Each row was made from one small tree. The marks that hang from a mark follow it in brackets, in alphabetical order. Every link used is in the known rows. Write each row's tree.
In the rows, 128 means zero.
Known rows
kanemum(pona(gikof(tumelo(libod(fino(duzut)))) vovam)): [109 140 128 133  88 130 157  88 112  90 124  85  96 147  98 139 168  98
 109  80 119 123 129 140 189]
gikof(tumelo): [107 106 110 124  70 153 110 131  83 124 112 147 118 149 176 172 148  88
 114 141 101 112 114 119 123]
gikof(pona(kanemum vovam) tumelo): [ 97 146  72 111 119 114 106 135  95  85 133 113 101 187 121 105 164  66
 153 129 135  87 125 112 141]
fino(duzut): [150 107 135 155  92 169 128 124 142 119  80 157 126 111 148 157 114  92
 111 129  82 102 148 114 132]
libod(fino(duzut)): [148 113 144 189  78 174 125 105 164  99  90 158 107 112 149 136 118 102
 115 137 130 116 118 103 134]
vezo(kanemum): [122 108 108 164  93 116 120 107 146 116  92 163 151  67 166 192 116 118
 172 166 119 119 127 112  93]
libod(fino tumelo(gikof(pona))): [137 122 141 204 103 144 135 118 140  84 141  81 109 130 190 133 132  89
 135 169 177 151  94 104 152]
duzut(fino): [156 122 129 141  78 169 101 104 158 124  94 154 137  60 169 154  88 120
 121 153 121 122 125  96 111]
pona(gikof(tumelo) kanemum vovam): [106 156  65 125  92 144 135 105 137 124 105  91  51 164  69  83 181  73
 156 118 148  85 146 136 103]
gikof(pona tumelo(libod)): [ 89 168  95 106 116 111 110 138  69  75 128 110 125 176 176 118 152  85
 142 142 128 123 136 122 156]
tumelo(gikof libod): [120 154 138 141 120 150 171  94 106 100  93  95 103 136 201 160  90  83
 122 153 145 134 167 107 147]
duzut(fino(libod(tumelo(gikof(pona))))): [149 147 154 141 100 135  92 114 161 113 125 116 131 100 186 142  71 111
 121 139 137 155 111 113 122]
kanemum(pona(gikof(tumelo(libod(fino))) vovam)): [103 139 119 121  86 127 161  83 112  87 130  83 104 140 106 144 171 101
 114  91 122 126 122 137 184]
libod(fino(duzut(fafi)) tumelo(gikof)): [148 100 168 220  82 171 110 149 140 128 121  94  91 119 188 146 110  70
 113 142 173 145  94 116 140]
libod(fino): [136 109 131 174  77 169 133  90 160  94 102 158 122 102 167 143 129 109
 123 157 140 121 109  96 123]
fino(duzut(fafi) libod): [138 115 177 129  84 154  92 149 156 143  94 151 125 125 185 161  71  88
 103  92  93 120 123 133 114]
pona(gikof(tumelo(libod)) vovam): [ 90 175  73 116  79 137 155 111 120 124 112  84  77 151 101 100 188  85
 153 108 145 125 145 150 142]
fafi(duzut): [132  51 109 156  85 136 132 120 145 142  82 177 121  91 160 167 127 109
 133 131 130 108 157 113 103]
kanemum(pona): [130  87 145 115  96 146 153  81 116  88 120 133 159 100 163 198 128 113
  96 127  74 113 126 106 168]
duzut(fafi fino): [157 101 142 133  60 188  68 152 151 169  98 149 138  33 212 172  63 110
 122 135 146 114 103  98  97]
gikof(pona(kanemum) tumelo(libod(fino))): [ 92 178  97 124 129 111  93 125  88  64 123 109  91 194 150  85 144  73
 146 151 157 108 132 112 136]
fafi(duzut(fino(libod(tumelo)))): [136  76 134 157  84 123  91 123 165 151  97 168 114  84 161 147  93 115
 126 121 148 140 145 126  94]
fafi(duzut(fino(libod(tumelo(gikof(pona)))))): [144  85 134 164  99 111 101 130 161 138 102 141 107  99 170 146  82 114
 131 120 166 141 142 122 110]

Which tree is each row?
[135 104 156 201  75 173  88 146 152 126 123 125 115  98 171 126 135  77
 119 149 145 145  95 121 126]
libod(fino(duzut(fafi)) tumelo)
[133 141  87 130  89 154 123 114 127 120  91 103  67 157 119 111 151  93
 144 145 138  88 138 128  87]
pona(gikof(tumelo) kanemum)
[139 139 152 131  85 147  80 105 168 126 121 143 138  84 176 140  83 114
 120 144 120 157 114 118 104]
duzut(fino(libod(tumelo)))
[112 156 144 152  98 160 117 109 136 103  90 140 110 113 172 114 117  87
 124 141 141 131 150 115 131]
tumelo(libod(fino(duzut(fafi))))
[125 156 114 144  66 153 124 140 116 129  94  93  75 143 151 123 149 100
 131 119 151 124 130 145 125]
pona(gikof(tumelo(libod(fino(duzut(fafi))))))
[ 75 186  82 121 130 105 102 119  93  67 131 103  82 197 118  65 164  58
 156 133 167 107 135 117 151]
gikof(pona(kanemum vovam) tumelo(libod(fino)))
[ 98 165 114 131 104 120  89 157  82  84 124 108 105 174 177 111 138  79
 135 127 153 120 120 123 158]
gikof(pona tumelo(libod(fino(duzut(fafi)))))
[132 155 162 184 106 160 148 111 123 105  86  95  79 139 194 142  77  78
 111 133 178 133 147 108 151]
tumelo(gikof libod(fino(duzut(fafi))))
[110 103 118 152 100  99 136  85 136  99 114 141 154  71 132 202 130 112
 160 131 106 122 123 117 137]
vezo(kanemum(pona(vovam)))
[ 82 185  87 128 132 107  98 126  95  70 125 104  74 204 107  60 161  57
 149 122 160 103 141 120 156]
gikof(pona(kanemum vovam) tumelo(libod(fino(duzut))))
[150 126 167 134  81 154  57 162 152 156 127 110 131  73 228 157  46 102
 126 125 163 147  90 115 108]
duzut(fafi fino(libod(tumelo(gikof(pona)))))
[121 135 152 134 114 119 126 116 144  99 139 103 135 147 198 151 106  92
 126 141 115 160 118 127 129]
fino(libod(tumelo(gikof(pona))))
[118 128 159 133 103 129 126 110 145 114 132 112 129 142 197 160 104  90
 119 143 111 160 119 128 121]
fino(libod(tumelo(gikof)))
[ 99 184  78 137  99 140 130 102 138 113  97  85  32 178  57  53 175  64
 156 111 165  98 155 144 114]
pona(gikof(tumelo(libod(fino(duzut)))) kanemum vovam)
[124 152  70 128 102 154 158  86 176 115  94  96  71 124  72  82 168  84
 168 128 144  86 155 126 101]
pona(gikof kanemum vovam)
[141  76 130 152  84 125  98 116 172 147  85 176 113  84 159 152  85 121
 124 115 147 129 147 120  93]
fafi(duzut(fino(libod)))
[151 101 153 186  71 181 108 129 162 118  91 154 107 100 168 143 110  96
 114 127 140 112 106 105 127]
libod(fino(duzut(fafi)))
[110 162 139 156 104 152 130  93 139  89  91 141 111 122 157 107 124  89
 125 147 134 134 158 115 136]
tumelo(libod(fino(duzut)))
[117 119 109 153  95  96 146  87 145 102 111 120 138  72 121 191 140 123
 168 126 120 122 128 129 136]
vezo(kanemum(pona(gikof vovam)))
[149 117 173 135  70 163  58 158 156 168 121 118 129  67 225 167  46 100
 116 125 158 149  91 117  97]
duzut(fafi fino(libod(tumelo(gikof))))
[141 117 165 128  67 164  48 154 158 168 123 136 140  58 218 156  61 102
 120 125 146 148  93 119  92]
duzut(fafi fino(libod(tumelo)))
[ 88 148 118 134  81 143 106 118  82 106 113 138 100 161 170 133 150  81
 115 143 132 131 124 124 134]
gikof(tumelo(libod(fino)))
[126 112 121 156  91 100 141  90 139 101 103 125 145  71 146 202 125 134
 161 140 115 122 124 125 126]
vezo(kanemum(pona(gikof)))
[115 161  96 123  75 147 142 118 108 117  98  96  91 145 149 129 161 107
 136 136 132 124 142 144 121]
pona(gikof(tumelo(libod)))
